Known rows, with every way that one mark hangs from another:
puzodud(rogi(gurit kekir)): |  -6.4 | -23.2 | -14.1 |  43.0 | -30.1 |  -2.3 |  18.1 |  13.7 |  14.3 |  16.5 |   2.6 | -10.2 |  33.1 |   8.4 |  11.2 |   5.3 | -25.1 |
tase(nakez rogi): |  -0.8 | -11.3 | -27.9 |  43.3 |  -2.2 |   9.2 |   2.9 |   8.5 | -10.8 | -22.6 |  -9.9 | -18.2 |  -0.9 |  15.5 |  -3.4 |   9.0 | -31.3 |
nakez(puzodud): |  -3.4 |  -8.9 |   0.3 |  13.9 | -13.4 |  -1.2 | -10.1 |  26.6 | -15.7 | -11.8 |  -8.5 |  -2.1 |  13.6 |  -8.4 |   6.6 | -13.1 |  -8.7 |
puzodud(rogi(gurit(rakit))): | -22.0 | -28.4 | -12.5 |  34.3 |  -8.6 |  -5.9 |   5.8 |  -8.0 |   0.3 |  28.9 |  13.3 |  -9.1 |  23.7 |   4.6 |  -2.2 |   6.2 | -16.4 |
kekir(nakez): |  -2.1 | -13.6 | -18.8 |  15.6 |   3.6 |   6.3 |   2.2 |   9.4 |   8.5 |  -9.8 |  -5.9 |  11.5 |  17.1 |  -2.4 |   1.9 |  -6.8 |  -5.2 |
nakez(kekir puzodud(rogi(gurit(rakit)))): | -17.4 | -38.5 |   0.1 |  22.9 | -26.4 |  -5.1 |  -9.4 |  14.7 |  -6.0 |  17.0 |  11.5 |  -9.3 |  25.5 |  12.3 |  25.1 |  -5.6 | -12.1 |
tase(nakez(kekir puzodud)): |   4.5 | -14.1 |   1.8 |  26.3 | -26.0 |   4.5 | -20.9 |  30.4 | -16.0 | -27.9 |  -6.9 |  -8.3 |   5.0 |  -0.8 |  15.0 | -17.1 | -19.5 |
kekir(rogi): |   5.6 | -15.3 |   2.0 |  19.7 |  -0.9 | -16.6 |   0.5 |   1.4 |   1.8 |  -0.1 |  -1.0 |  -1.0 |  15.9 |   5.7 |   3.8 | -19.5 |  -9.0 |
tase(rogi(kekir)): |   1.1 |  -9.1 | -21.2 |  38.8 | -14.1 |   0.6 |  13.6 |  11.8 |   5.6 |  -9.4 | -13.8 | -12.8 |  12.4 |  15.0 |  16.0 |  10.0 | -13.3 |
kekir(nakez rogi(gurit puzodud)): |   2.3 | -34.0 | -14.1 |  42.5 |  15.3 |  -6.9 |   2.7 |  16.4 |   8.7 |  -6.0 |  11.1 |   7.6 |  19.5 |  40.5 |  34.2 |  -2.7 | -18.1 |
kekir(nakez rogi(gurit(rakit) puzodud)): | -13.9 | -33.0 |  -5.0 |  43.5 |  19.8 | -12.1 |   5.8 |   1.3 |   0.0 |  -1.0 |  21.2 |   5.2 |  14.0 |  37.9 |  34.8 |   5.5 |  -9.7 |
puzodud(rogi(gurit(rakit) kekir)): | -23.8 | -22.4 |  -5.8 |  43.8 | -24.1 |  -7.6 |  20.0 |  -2.1 |   7.1 |  22.9 |  12.0 | -13.0 |  27.4 |   4.8 |  11.6 |  12.0 | -17.5 |
rogi(gurit kekir(nakez) puzodud): |  -2.5 | -20.6 | -20.5 |  52.3 |  -4.3 |   5.9 |   7.8 |  25.5 |  12.3 |  -9.6 |   1.9 |   5.5 |  20.5 |  26.0 |  39.4 |  13.8 | -14.7 |
rogi(gurit kekir puzodud): |   0.8 | -16.4 | -12.9 |  57.6 | -13.3 |  -3.5 |  -1.9 |  19.3 |   3.3 |   1.9 |  -1.6 |  -6.7 |  16.4 |  22.2 |  31.8 |  10.5 | -14.0 |
tase(nakez rogi(gurit kekir)): |  -3.1 |  -9.5 | -27.5 |  70.5 | -25.7 |   2.8 |  10.1 |  12.8 |  -2.0 | -16.7 |  -6.0 | -23.3 |   6.6 |  25.9 |  20.4 |  24.2 | -38.9 |
kekir(nakez(puzodud) rogi): |  -3.3 | -21.0 |   3.5 |   8.1 |  -1.3 |  -6.6 |   8.6 |  29.4 |  -3.8 | -26.5 |   4.7 |   8.5 |  20.5 |  10.5 |  22.0 | -17.7 | -12.5 |
nakez(kekir): |  12.0 | -18.3 |  -8.4 |  16.3 | -14.8 |  -4.4 | -22.2 |   4.4 |   8.8 |   4.9 | -12.5 |   1.5 |  13.2 |  -0.8 |   9.7 | -20.7 |   2.0 |
tase(nakez(puzodud) rogi(gurit kekir)): |  -8.4 | -10.7 | -18.1 |  63.5 | -32.6 |   5.4 |   7.0 |  35.8 | -16.8 | -31.3 |  -4.8 | -26.4 |   7.9 |  24.7 |  31.8 |  22.8 | -42.2 |
rogi(gurit(rakit) kekir(nakez(puzodud))): | -25.8 | -12.5 |   0.3 |  36.2 | -21.6 |  -3.7 |   9.2 |  20.9 |  -7.2 | -10.4 |   9.0 |   1.5 |  20.1 |   3.5 |  37.3 |  14.8 |  -9.3 |
gurit(rakit rogi(kekir(nakez) puzodud)): | -23.8 | -18.8 |  -8.8 |  39.3 |   7.6 |   7.0 |  23.2 |  -5.8 |  -0.5 | -17.8 |  -4.2 |   6.3 |   7.1 |  17.8 |  46.1 |  10.6 |  -8.4 |
rogi(gurit(rakit) kekir): | -17.9 |  -7.1 |  -1.6 |  49.4 | -21.8 | -14.6 |   0.7 |  -7.3 |  -0.5 |  15.3 |   4.0 | -10.3 |  15.1 |  -2.6 |  18.0 |  12.6 |  -7.6 |
tase(rogi(puzodud)): |   3.6 | -23.2 | -30.9 |  38.0 |  17.5 |   8.2 |  -0.6 |  16.4 |  -5.4 | -11.0 |  -9.4 |  -9.6 |   5.0 |  36.1 |  17.0 |   8.3 | -14.3 |

Rows:
| -17.0 | -16.3 |  -4.7 |  58.4 |  -6.6 |  -9.3 |   0.7 |   3.5 |  -5.8 |   7.9 |   8.1 |  -9.6 |  11.0 |  19.0 |  33.5 |  17.2 |  -7.6 | -> rogi(gurit(rakit) kekir puzodud)
| -30.4 | -34.3 | -11.1 |  22.2 |  -8.4 |   4.7 |  13.8 |  20.0 |  -5.8 |   2.7 |  18.0 |   0.5 |  29.1 |  10.0 |  16.3 |   8.5 | -19.7 | -> kekir(nakez(puzodud(rogi(gurit(rakit)))))
|  17.6 | -32.5 |   1.7 |  25.9 |   2.9 | -12.8 | -12.6 |  14.6 |   6.2 |  -5.2 |   0.2 |   0.9 |  11.2 |  33.4 |  33.6 | -24.2 |  -3.5 | -> nakez(kekir(rogi(puzodud)))
|  13.3 | -20.8 |   4.2 |  32.0 | -16.2 | -11.1 |  -9.8 |   6.9 |   1.6 | -16.5 |  -0.8 |  -6.7 |   5.8 |  14.2 |  12.7 | -24.4 | -20.6 | -> tase(nakez(kekir(rogi)))
| -21.0 | -14.7 |  -0.9 |  43.6 |  -0.4 |  -2.8 |  13.3 |  -9.8 |  -9.1 |  -5.9 |  -7.7 |  -6.1 |   4.0 |  12.5 |  39.5 |   6.2 |  -8.8 | -> gurit(rakit rogi(kekir puzodud))
|  10.7 | -33.4 | -35.1 |  66.7 |  -6.3 |   8.6 | -18.9 |  17.2 |  -4.6 | -14.3 |  -4.2 | -17.9 |  -0.8 |  53.0 |  35.7 |  13.0 | -33.4 | -> tase(nakez(kekir) rogi(gurit puzodud))
| -27.5 | -29.0 |  -2.2 |  27.2 | -16.6 |  -4.8 |   4.8 |  14.5 | -15.1 |  14.7 |  13.8 | -10.7 |  24.5 |   4.8 |   9.3 |   3.5 | -19.3 | -> nakez(puzodud(rogi(gurit(rakit))))
|  -4.6 | -12.0 | -17.9 |  42.5 | -19.6 |  -0.2 |   8.1 |  13.2 |  16.7 |  -2.0 |  -2.2 |   4.9 |  24.5 |   6.8 |  25.0 |   9.8 | -14.1 | -> rogi(gurit kekir(nakez))
| -19.9 | -20.7 | -11.9 |  54.0 |   0.9 |   1.0 |  10.7 |  10.0 |   2.8 |  -2.9 |  11.7 |   2.4 |  14.7 |  23.3 |  39.2 |  21.0 |  -7.0 | -> rogi(gurit(rakit) kekir(nakez) puzodud)
| -20.3 | -21.4 |  -6.8 |  34.6 |  14.2 |  -1.4 |   0.0 | -17.2 | -15.5 |   0.2 |  -7.0 |  -3.5 |   0.4 |  13.4 |  25.1 |   0.6 |  -7.6 | -> gurit(rakit rogi(puzodud))
|   0.6 | -38.1 | -10.1 |  22.3 | -32.5 |  -0.5 | -12.4 |  29.9 |   2.2 |  10.0 |   1.8 |  -6.4 |  31.0 |  14.9 |  25.3 | -13.2 | -19.5 | -> nakez(kekir puzodud(rogi(gurit)))
| -18.5 | -14.2 | -19.7 |  55.5 | -15.4 |  -9.2 |   9.1 |  -6.7 |  -1.5 |   9.1 |  -0.4 | -19.4 |  10.7 |  21.9 |  27.4 |  27.6 | -14.0 | -> tase(rogi(gurit(rakit) kekir))
|  -1.3 | -15.4 | -13.7 |  36.3 |   3.5 |  11.8 |  14.7 |  27.1 |  10.1 | -23.0 |  -2.5 |   7.5 |  16.0 |  16.9 |  30.1 |   4.5 |  -8.3 | -> rogi(kekir(nakez) puzodud)
|  12.2 | -24.7 |  -3.0 |  49.1 | -23.8 | -15.6 | -17.4 |   4.7 |   3.8 |  -4.4 |   3.6 |  -9.6 |   9.8 |  22.4 |  23.0 | -14.6 | -27.0 | -> tase(nakez(kekir(rogi(gurit))))
| -22.1 | -25.5 |   6.0 |  26.7 |  -2.7 | -16.4 |   4.3 |  12.3 | -11.0 |  -8.0 |  18.9 |   3.7 |  19.8 |  16.8 |  32.5 |  -1.6 | -11.5 | -> kekir(nakez(puzodud) rogi(gurit(rakit)))
|  -3.6 | -26.0 |  -3.1 |  25.1 |  -8.9 | -11.4 |   1.7 |  27.6 |  -1.7 | -14.9 |   9.5 |   6.2 |  24.5 |  20.6 |  31.6 |  -8.6 | -19.1 | -> kekir(nakez(puzodud) rogi(gurit))
|  -8.8 | -27.6 | -22.3 |  38.7 | -21.3 |   7.0 |  27.1 |  18.8 |  24.2 |   5.4 |   6.6 |   1.9 |  36.8 |  13.4 |  17.1 |   9.0 | -24.2 | -> puzodud(rogi(gurit kekir(nakez)))
|   2.1 | -33.4 |  -1.9 |   5.3 | -25.1 |   4.4 |  -4.6 |  32.2 |   1.4 |  -1.9 |  -2.2 |  -3.2 |  26.6 |   5.7 |  15.0 | -21.8 | -13.1 | -> nakez(kekir puzodud(rogi))
| -13.8 | -34.6 | -19.8 |  21.5 | -14.5 |  10.7 |  10.5 |  35.1 |   2.0 |  -2.9 |   8.4 |   2.9 |  34.5 |  13.6 |  16.0 |   0.8 | -26.4 | -> kekir(nakez(puzodud(rogi(gurit))))
|  -5.5 | -11.6 | -18.3 |  36.5 | -10.1 |  11.4 |   1.8 |  29.5 | -25.9 | -37.3 |  -7.7 | -19.5 |   0.2 |  15.7 |   8.2 |   6.4 | -33.8 | -> tase(nakez(puzodud) rogi)
| -13.9 | -11.6 |  -5.7 |  21.4 | -21.3 |   7.4 |  19.7 |  21.8 |  -1.9 | -31.5 | -16.8 |   7.0 |  17.3 |   0.9 |  42.7 |  -4.2 | -17.1 | -> gurit(rogi(kekir(nakez(puzodud))))
|   5.7 | -29.3 |  -5.9 |  47.0 |   5.1 | -16.8 |  -6.9 |  11.8 |  -0.6 |   3.9 |   7.4 |  -4.6 |  15.8 |  36.7 |  27.9 |  -6.1 | -17.2 | -> kekir(rogi(gurit puzodud))
|  -1.5 | -38.0 |   4.0 |  44.2 |   1.4 | -23.1 | -19.2 |  -3.7 |  -0.5 |  13.1 |  14.7 |  -4.6 |  10.2 |  39.8 |  43.7 |  -7.8 |  -3.5 | -> nakez(kekir(rogi(gurit(rakit) puzodud)))
| -15.1 | -22.0 |  -9.9 |  48.8 |   8.6 |  -8.4 | -13.1 |  -2.9 | -12.0 |  14.3 |   8.5 |  -6.1 |   6.6 |  18.8 |  19.5 |  11.2 |  -6.7 | -> rogi(gurit(rakit) puzodud)
|  -8.6 | -12.9 |  -8.4 |  36.1 | -27.3 |   1.8 |   6.8 |  36.0 |   1.3 | -16.6 |  -0.3 |   3.9 |  24.8 |   6.4 |  36.8 |   7.7 | -16.9 | -> rogi(gurit kekir(nakez(puzodud)))
| -28.7 | -23.1 |   4.2 |  36.5 | -32.1 |  -6.4 |  18.9 |  21.0 |  -8.7 |   8.2 |  13.5 | -14.6 |  28.1 |   4.5 |  24.3 |  10.4 | -20.8 | -> nakez(puzodud(rogi(gurit(rakit) kekir)))
| -31.6 | -10.7 |   3.4 |  22.3 | -15.5 |   3.6 |  23.0 |   5.7 | -10.4 | -24.6 |  -6.8 |   3.8 |  12.7 |  -3.6 |  43.7 |   3.5 | -10.5 | -> gurit(rakit rogi(kekir(nakez(puzodud))))
|  10.9 | -25.0 |  14.1 |   9.7 | -20.1 | -17.2 | -14.6 |  24.4 |  -3.6 | -13.2 |  -1.1 |  -0.4 |  16.1 |  12.8 |  30.8 | -31.7 |  -5.1 | -> nakez(kekir(rogi) puzodud)
|   8.9 | -30.0 |   6.8 |  26.9 | -27.7 | -21.6 | -22.2 |  23.8 |  -2.2 |  -0.9 |   2.1 |  -3.1 |  20.9 |  22.8 |  41.6 | -22.4 | -12.6 | -> nakez(kekir(rogi(gurit)) puzodud)
|  10.5 | -19.9 | -26.1 |  40.3 | -12.7 |   8.5 | -11.8 |   8.5 |  -1.4 | -19.3 | -12.9 | -15.4 |  -1.3 |  22.4 |  12.0 |  -0.6 | -24.6 | -> tase(nakez(kekir) rogi)
|  15.2 | -28.0 |   2.9 |  42.0 |  -0.1 |  -5.4 | -10.4 |  17.7 |  -3.9 | -23.7 |   4.6 |  -6.9 |   2.5 |  33.7 |  26.5 | -18.8 | -22.3 | -> tase(nakez(kekir(rogi(puzodud))))
|  -8.7 | -10.1 | -15.5 |  28.1 | -14.3 |   6.2 |  21.1 |  -0.1 |  13.4 | -17.5 | -18.3 |   8.9 |  16.2 |   0.4 |  30.3 |  -1.0 | -14.5 | -> gurit(rogi(kekir(nakez)))
|  -0.2 | -13.1 | -23.1 |  63.9 |  -2.9 |  14.6 |  16.9 |  26.6 |  -9.3 | -35.7 |  -6.5 | -21.3 |  -2.1 |  35.8 |  24.6 |  19.9 | -32.9 | -> tase(nakez rogi(kekir puzodud))
|  -1.1 |  -6.0 | -21.0 |  54.3 | -17.7 |   8.4 |  17.1 |  14.7 |  -3.1 | -29.1 | -10.4 | -21.7 |   2.7 |  16.0 |  11.2 |  14.8 | -31.9 | -> tase(nakez rogi(kekir))
|  -8.5 | -21.4 | -15.9 |  20.9 | -14.6 |  12.3 |  34.8 |  21.4 |  22.6 |  -7.4 |   1.9 |   4.9 |  33.0 |   4.0 |   8.8 |  -0.8 | -17.7 | -> puzodud(rogi(kekir(nakez)))
| -12.5 | -29.5 |   2.2 |  48.0 |  11.9 | -21.9 |  -4.1 |  -5.0 | -10.2 |  11.8 |  18.5 |  -7.8 |  10.1 |  32.6 |  28.8 |   1.6 | -10.0 | -> kekir(rogi(gurit(rakit) puzodud))
